Each row comes from the steps of one walk. Every step used is in the known rows, and no mark comes twice. Write the walk behind each row, first mark first.
Known rows
l-c-k-u: [-3.499 -1.035  2.318 -1.399 -0.820  1.010 -0.479 -0.378 -1.776  5.368
 -1.439  0.508 -0.599  1.260  0.781  0.553  0.827 -2.236  3.530 -2.225
  0.407 -0.174  0.501  2.238 -0.033 -1.610]
g-u-k-c-l-x: [-1.740  1.118  1.347  0.473  2.043 -1.265  0.001  0.398  1.994  1.418
 -0.215 -0.443  0.617  2.666 -2.092 -0.323 -1.602 -3.423  2.562 -0.517
  1.372  2.677  5.239  1.088  1.495  0.656]
k-c-l: [ 0.065 -0.518  0.154 -0.065 -5.004 -3.376  0.704  0.109  0.207  0.270
  0.012  0.676  0.240 -1.277  0.129 -0.785 -2.488  0.537  0.382  2.389
  0.424  1.638  3.850  3.165  1.698 -1.820]
c-k: [-1.129 -1.967  1.181 -0.823 -1.914 -1.893  0.406 -0.993 -0.517  1.732
  0.548 -1.733 -1.041 -2.188 -1.100  1.811 -1.215 -2.678  2.125  0.264
  1.185 -0.179  0.451 -0.848 -0.491  1.375]
u-k-d-l: [ 3.586  0.080 -2.563  2.005  1.197  2.817 -0.406 -0.047  0.068 -7.122
  2.128 -0.248  1.137 -0.036  0.613 -0.418 -1.485 -0.019 -1.986 -2.186
 -2.409 -0.461 -0.330  3.652 -3.132  1.002]
c-l-d-k-u: [-1.582  1.056 -0.123  0.908  0.993 -1.709  0.281 -0.963 -1.914  1.421
  0.264  3.305 -1.658  0.874 -0.561  1.489  2.987 -0.573 -0.918 -2.073
 -0.466  0.486 -5.865 -0.259  0.819 -3.123]
c-l: [-2.300 -0.656  1.444 -0.640 -3.714 -3.439  0.583 -0.271 -0.961  0.533
  1.267  0.358 -1.358 -3.056 -1.690 -0.092 -0.098 -0.287 -0.170  1.569
  0.794  0.806  0.241 -0.876  0.912 -0.456]
d-l-u-g: [ 1.241  1.194 -2.009 -0.449 -0.456  1.395 -5.673  1.340  1.474 -4.107
  0.099 -0.945  0.590  0.330 -1.083  0.131  0.222  0.557 -3.127  0.779
 -2.456 -0.371 -0.638 -4.035 -1.184  0.455]
u-l-d-k-c: [ 3.153  0.172 -4.657  0.610  2.311 -1.937  5.106 -1.655  1.057  1.251
 -2.410  1.240  1.657  0.469  2.536  0.058  0.727  3.820  1.145  2.768
 -0.207  2.122 -1.184  3.111 -1.009 -0.374]
c-k-d: [ 0.711 -2.232  0.428  0.588 -0.720  0.612 -1.321 -1.156 -1.240 -2.087
  0.290 -1.368 -0.239 -0.418  0.730  1.831 -2.631 -2.137  0.028 -0.831
 -0.135 -2.115  0.956  1.105 -1.352  0.825]
g-u-l-d-k-c: [ 2.890  1.876 -2.096  1.123  4.752 -2.663  4.342 -0.215  1.396 -0.162
 -2.589  0.284  1.473  1.405  2.586  0.216  1.795  3.186  1.589  1.809
  0.196  1.683  0.105  1.116  0.161  0.565]
l-d-k-u: [-0.069 -0.361 -1.079  0.411  2.109  1.922  0.449 -1.092 -1.041  0.658
  0.205  1.414 -0.594  0.872 -0.238  0.900  3.187  0.447 -1.185 -2.026
  0.136  0.977 -5.640  0.157 -1.027 -2.609]
g-u-k: [ 0.975  0.558  3.282  0.073  2.643  1.295  1.272  1.442  1.505 -0.551
  2.331 -2.303  0.445 -1.346 -1.390 -1.036  0.327 -1.381  1.284 -2.258
  1.521 -0.453  0.555 -2.363 -0.448  3.410]
c-k-u: [-1.752 -1.018  3.814 -0.498 -1.322  0.544 -3.251 -0.259 -0.856  3.534
  1.061 -0.689 -0.859 -0.938 -0.741  2.458 -0.500 -3.068  1.120 -1.536
  0.313 -2.151 -0.708  0.368 -0.379 -1.229]
u-l-c-k: [-3.323 -0.465  0.047 -1.807  0.904 -2.587  3.727 -1.299 -0.633  5.937
 -2.681  0.259  0.054 -1.202  1.965  0.442  0.200  0.186  4.725  1.997
  0.525 -0.336  2.108  1.449 -0.787  1.881]
k-c: [ 1.957 -1.770 -1.002 -0.562 -3.523  0.335  0.803 -0.182  0.875 -0.624
  0.037 -1.384  1.478 -1.341  0.296 -1.677 -1.973  1.485  0.279  2.373
  1.025  1.957  3.590  3.267 -0.023 -1.279]
d-k: [ 2.278 -1.398 -0.425 -0.230  0.652 -0.659  0.528 -0.664  0.184 -1.112
  0.436  0.525 -0.150 -0.671 -1.234 -0.247  0.850  0.043  0.115 -0.228
  0.796  3.536 -3.688  0.010 -0.773  0.019]
d-l: [-0.527 -0.414 -1.964  0.051 -2.616 -1.672 -0.292 -0.381 -0.682 -3.894
  1.183 -0.918 -0.422 -2.687 -1.266  0.269  1.000  0.811 -0.889  2.031
 -0.976  2.926  0.529  1.069 -1.443 -0.268]
f-l-c-k-u-g: [-2.028  0.204  0.950 -0.381  0.724  0.436 -0.300  1.474 -0.602  1.078
 -1.651  1.075 -1.759  3.730  3.259  0.389 -1.519 -0.294  1.022 -1.196
  1.398 -2.369  1.017 -0.957  1.323  1.988]
l-c: [-2.870 -2.102 -0.978 -1.855 -2.058  0.823  2.893 -0.484 -1.006  1.688
 -1.036 -0.595  0.283 -1.177  0.005 -2.904  1.602  1.472  1.451  1.015
  1.421  2.602  1.824  1.431 -0.290 -0.075]
c-l-d-k-u-g: [ 0.627  1.056 -2.302  0.853  1.335 -1.163 -1.098  0.248 -0.056 -1.162
 -0.048  3.275 -1.671  3.495  0.487  0.629  1.099 -0.010 -1.058 -2.462
 -0.437 -0.775 -5.697 -2.094  0.746 -1.165]
l-d: [-2.091 -1.850 -2.845 -0.646 -1.761  0.388  3.839 -1.417 -0.948 -0.137
  0.490 -1.692 -0.568 -2.523 -1.284 -0.544  1.876  1.129 -1.349  1.620
  1.305  0.154 -0.652 -1.730 -0.871  0.164]
l-u-g: [ 1.082 -0.201  0.283 -1.530 -0.388  3.087 -4.980  1.380  1.946 -0.435
  0.297 -1.604  0.956 -0.308 -1.308 -0.845 -0.323  0.447 -2.778  0.506
 -0.330 -2.125 -0.794 -5.518 -0.576  1.375]
d-k-c: [ 4.669 -1.313 -1.777  0.234 -0.613 -0.594  0.761 -0.295  1.336 -1.131
 -0.816  0.672  1.499  1.333  0.891 -1.035 -1.493  0.863  0.561  0.679
  0.536  4.450 -0.590  4.234  0.006 -1.517]
f-l: [-1.217 -0.645  0.953 -0.027 -1.303 -1.397  2.059  0.078 -0.863 -2.011
  1.303 -0.838 -1.564 -2.817 -0.027 -0.210 -0.142  2.711 -2.050  2.872
  2.183  0.239  0.407 -1.954  0.525  1.516]
f-k: [ 0.919 -1.609  0.222 -0.582 -2.150  0.177  1.606 -0.088 -0.651  0.185
  1.338 -3.025 -1.171 -2.099 -1.862  0.107  0.593 -1.089  1.619  1.328
  0.908  0.646  0.762 -2.102  1.025  1.520]
l-x: [-3.995 -2.700 -1.512 -1.846 -0.631  1.308 -0.975 -2.073  0.007  1.120
  0.102 -1.672 -0.268 -1.370 -3.375 -0.089  0.868 -1.583  0.175  2.659
  1.928  3.585  2.523 -0.871 -1.547 -0.162]

Which walk is each row?
[-1.190  0.858  2.084  0.143  4.408 -0.830  1.741  0.006 -1.183  0.626
 -3.019 -0.074  0.493  1.346  3.298  0.734  0.004  0.479  3.325 -0.380
 -0.564 -2.387  3.920  1.194 -0.203  2.708]
g-u-l-c-k-d
[ 4.597  1.743 -0.597  0.453  0.392 -1.389 -4.709  1.643  2.606 -1.096
 -1.808  2.538  1.195  4.307  0.721 -0.388 -2.212  0.217 -1.026 -0.666
 -1.435  0.819 -2.199 -1.288  1.918 -1.135]
d-k-c-l-u-g
[ 0.395  0.422  2.957 -0.721  2.155  4.143 -2.261  0.451  1.665  3.097
  1.698 -1.526  1.471 -1.898 -2.400 -0.760  0.411 -1.348 -1.067 -1.896
 -0.547 -2.172 -2.427 -2.982 -1.238  0.670]
l-u-k
[ 2.481  1.542  1.395  0.509 -0.089 -2.119 -3.326  0.250  0.807  1.421
 -1.614  2.832  1.121  1.774 -0.419  0.536 -0.468 -0.416 -0.460 -0.443
 -1.424  2.346 -2.905  0.724  1.937 -3.552]
d-k-c-l-u
[-1.259  0.112 -2.590  0.662  0.242 -4.389  3.752 -1.751 -1.466 -0.365
 -0.393  2.433 -1.873  0.020 -1.057  0.856  2.277  0.045  0.254 -0.309
  0.340  2.320 -4.949 -1.654  0.612 -0.800]
c-l-d-k
[-1.687  0.919  3.022 -0.298  0.408  0.676 -2.032  0.464 -0.295  0.558
  0.736 -0.789 -0.740 -2.707 -0.936  0.700  1.177  2.030 -3.869  2.280
  0.742 -1.512 -1.068 -4.909  0.917  0.146]
f-l-u
[ 1.245  1.561 -0.805  1.648  4.275  2.809  1.209  1.300 -0.548 -6.687
 -0.396 -0.146  1.200  3.283  1.741 -1.857  0.894  0.047  0.650 -3.833
 -1.799  0.888  2.262  3.552 -1.246  1.808]
g-u-k-d-l-c
[ 2.851  0.286  2.786  1.596  3.858  3.801 -0.653  1.322  0.803 -4.489
  2.014 -1.844  1.201  0.471  0.277 -1.037 -0.876 -0.509 -0.585 -3.539
  0.078 -2.418  0.802  0.096 -1.287  2.888]
g-u-k-d
[ 1.595  1.115  0.029 -0.476 -2.763 -0.464 -4.323  1.858  2.350 -0.089
 -1.112  0.476  1.308  1.599  0.350 -0.932 -2.767  0.432 -1.840  1.116
 -1.090 -1.743  2.473 -1.787  2.056 -0.903]
k-c-l-u-g
[-0.398  0.992  2.274 -0.218 -3.150 -1.069 -3.474  0.505  0.503  2.817
 -0.714  0.508  1.217 -1.134 -0.780 -0.105 -0.863  0.137 -1.286  1.445
 -1.207 -0.281  1.737  0.064  2.107 -3.182]
k-c-l-u
[-3.120 -0.686 -2.357 -0.578 -1.620 -2.870  2.090 -0.977 -1.915  0.011
 -2.109  0.076 -0.787  1.034  0.553  0.990  0.675 -1.744  3.333 -0.127
 -0.737  2.858  1.424  2.623 -0.668 -0.014]
d-l-c-k
[-1.055  1.143 -0.124 -0.238 -0.985  0.592 -4.031  0.035 -0.257 -1.575
  0.582 -0.904  0.358 -2.179 -2.170  0.905  2.165  0.257 -2.583  1.400
 -2.473  1.144 -1.374 -2.052 -1.062 -1.775]
d-l-u
[-3.125 -0.841 -0.374 -0.941 -0.689 -0.709  4.584  0.028 -1.739 -0.240
 -1.023  0.245 -1.168 -0.600  1.413 -2.129  1.313  3.234 -0.282  2.200
  2.283  2.019  2.036  0.145  1.183  0.961]
f-l-c
[ 3.205 -1.283  0.004  0.888  1.533  4.396  0.417 -0.242  0.577 -3.392
  2.174 -1.045  1.349 -0.817  0.204 -1.307 -2.107 -0.181 -1.203 -2.299
 -0.249 -2.336 -0.147  2.301 -2.471  1.730]
u-k-d
[-1.580 -0.507 -3.316  0.378 -4.344 -3.363  4.553 -1.046 -0.881  0.048
 -0.798  0.379 -0.246 -0.488  0.317 -0.583 -0.670  1.215 -0.299  2.114
  0.655  0.861  2.170  2.254  1.539 -2.092]
k-c-l-d
[-1.076  0.469 -2.163 -0.348 -0.632  0.240 -2.955  1.043 -0.603 -0.934
 -1.686  1.044 -0.643  4.228  1.927  0.794 -0.283 -1.849  2.356 -2.383
 -1.566 -0.089  1.343  1.957 -0.636 -0.509]
d-l-c-k-u-g
[ 3.374 -1.558 -1.275 -0.041 -3.768  0.166  1.686  0.342  0.242 -0.149
  0.088 -2.871  0.525  0.031 -0.091 -0.628 -1.599 -0.332  2.026  2.030
  0.914  1.656  4.044  2.286  1.953 -0.178]
f-k-c
[ 1.977  0.269  0.603  0.476 -2.142 -1.667  2.265  0.307  1.630  1.246
  1.109  0.633  1.020 -0.270  0.065 -1.376 -3.196 -0.730  1.601 -0.721
  0.269  0.074  2.197  3.709  0.831  0.229]
u-k-c-l
[ 1.737  0.983 -2.561  1.433  3.770  0.769  0.415  0.675  0.156 -3.938
 -0.106  2.058 -1.766  3.491  2.431  0.797  1.246  2.467 -3.086 -1.092
  1.025 -1.142 -4.991 -3.129  0.424  0.751]
f-l-d-k-u-g
[ 1.641 -0.501  2.348  0.097  1.185  1.504 -3.301 -0.050 -0.156  0.510
  1.122  1.558 -0.019 -0.038 -0.744  0.445  1.556 -0.655 -0.482 -1.873
 -0.008  1.686 -5.014  1.039 -0.739 -2.525]
d-k-u
[-3.812 -0.892  0.716 -0.600 -0.270 -2.894  4.511 -0.499 -1.970  1.816
 -1.824  0.201 -2.040  0.542  1.611  0.647 -0.243  0.021  2.281  0.803
  2.220  0.901  1.899 -0.117  1.367  1.862]
f-l-c-k
[ 0.939  1.576  3.258  1.132  2.018  3.003 -3.444  0.464  0.092 -0.212
  1.445  0.929  0.962 -0.240 -0.820  0.227 -1.290 -1.406 -2.458 -3.252
 -2.381 -4.685 -2.189 -1.375 -0.435 -0.332]
c-l-u-k-d
[-3.061  0.983  3.416 -0.839 -2.117 -1.225 -3.240  0.138 -0.610  3.004
  0.499  0.416 -0.490 -2.803 -2.719  0.483  1.085 -0.717 -1.726  0.868
 -0.844 -1.053 -1.242 -3.772  1.281 -1.505]
c-l-u
[ 0.169  1.868 -0.089  1.510  0.583 -2.428  4.975  0.766  0.987 -0.422
  0.108 -0.353  0.307  1.577  0.198 -0.726 -0.412 -0.663  1.609 -1.949
  0.899 -0.696  2.209  0.531  1.994  1.013]
g-u-k-c-l-d
[ 3.140  1.426 -0.244  0.216 -2.624 -0.491 -3.553  2.278  1.588  0.167
 -0.959 -0.963  0.301  2.945 -0.161 -0.113 -2.778 -1.231  0.334  0.945
 -1.408 -1.938  2.232 -3.268  3.903  0.366]
f-k-c-l-u-g
[-1.378  1.891  3.990 -0.226  0.827  0.328 -2.445  0.478  0.947  3.859
  1.728  0.553  0.205 -2.031 -2.635  0.055  0.208 -2.199 -0.575 -2.029
 -0.885 -2.818 -2.715 -3.211  0.320  0.420]
c-l-u-k
[ 3.036 -0.437 -3.001  2.007 -1.233  0.960 -0.319  0.040 -1.967 -7.885
  1.023 -1.797 -0.752  0.050  0.014  1.109 -0.133 -0.295 -1.253  0.399
 -2.563  0.379  1.211  1.783 -0.167  0.281]
f-k-d-l
[ 0.274  0.990  0.862 -0.975  4.017  0.975  0.303 -0.113 -0.306  4.720
 -2.088  3.411  0.966  0.820  2.550 -0.687  3.170  2.448  2.160 -0.059
 -0.611  1.559 -2.544  3.383 -1.162 -1.496]
d-k-u-l-c
[-0.044  1.690  3.655  0.357  3.197  2.545 -0.801  0.749  1.095  1.191
  1.753 -0.989  0.074 -1.776 -0.829  0.067  0.132  0.814 -2.898 -0.639
  0.534 -2.937 -2.636 -4.029  0.059  2.016]
f-l-u-k
[-0.081 -0.681 -4.087  1.226  3.062  3.704 -1.722 -1.638  0.289 -5.408
  0.764 -0.322  0.966  1.861 -1.573  0.716 -1.003 -2.052 -1.284 -0.791
 -1.778  1.647  2.215  3.569 -3.683  0.757]
u-k-d-l-x
[-2.967  0.658  0.649 -0.122  1.587 -0.630  1.202 -1.596 -1.028  6.311
 -0.429 -0.018 -0.728 -1.783  1.105  3.463  1.443 -0.198  1.515  0.932
 -0.284 -4.586 -1.274 -0.311 -1.365 -0.330]
c-k-u-l-d
[ 0.136  0.202 -2.699  0.954 -1.346 -1.556  5.646 -0.745  0.712  1.174
  0.279  0.506  0.503  0.515  0.443 -0.984 -1.710 -0.126  0.890 -0.675
  0.450 -0.499  1.122  2.774  0.610  0.071]
u-k-c-l-d
[ 0.783 -0.843  1.627 -0.564 -0.837  1.268 -4.629  1.021  0.948  1.055
  0.805 -0.711 -0.747  1.360  0.423  1.587 -2.244 -2.761  0.793 -1.882
  0.401 -3.161 -0.308 -1.568 -0.358  0.819]
c-k-u-g
[ 1.401 -0.926  0.683 -0.956 -1.507  3.224 -4.682  1.419  1.310 -1.040
  1.588 -0.395  0.195  0.050  0.205 -1.247 -0.621  0.259 -1.429 -0.425
  0.567 -2.110 -0.412 -1.435 -0.779  0.161]
k-u-g
[-2.794 -0.616 -2.248  0.407 -0.586 -1.317  5.370 -1.159 -1.591 -2.189
  0.609 -1.035 -2.027 -2.268  0.360  0.180  1.687  3.349 -2.761  2.867
  2.197 -0.402 -0.271 -2.792  0.440  1.424]
f-l-d
[-2.687  0.466  1.692 -1.761  0.931  1.449  0.203  0.164 -0.615  6.109
 -1.248  1.164  1.093 -1.678  2.097 -1.426  2.608  3.033  1.529  1.671
 -0.177 -0.568  1.413  2.827 -1.075 -1.333]
k-u-l-c
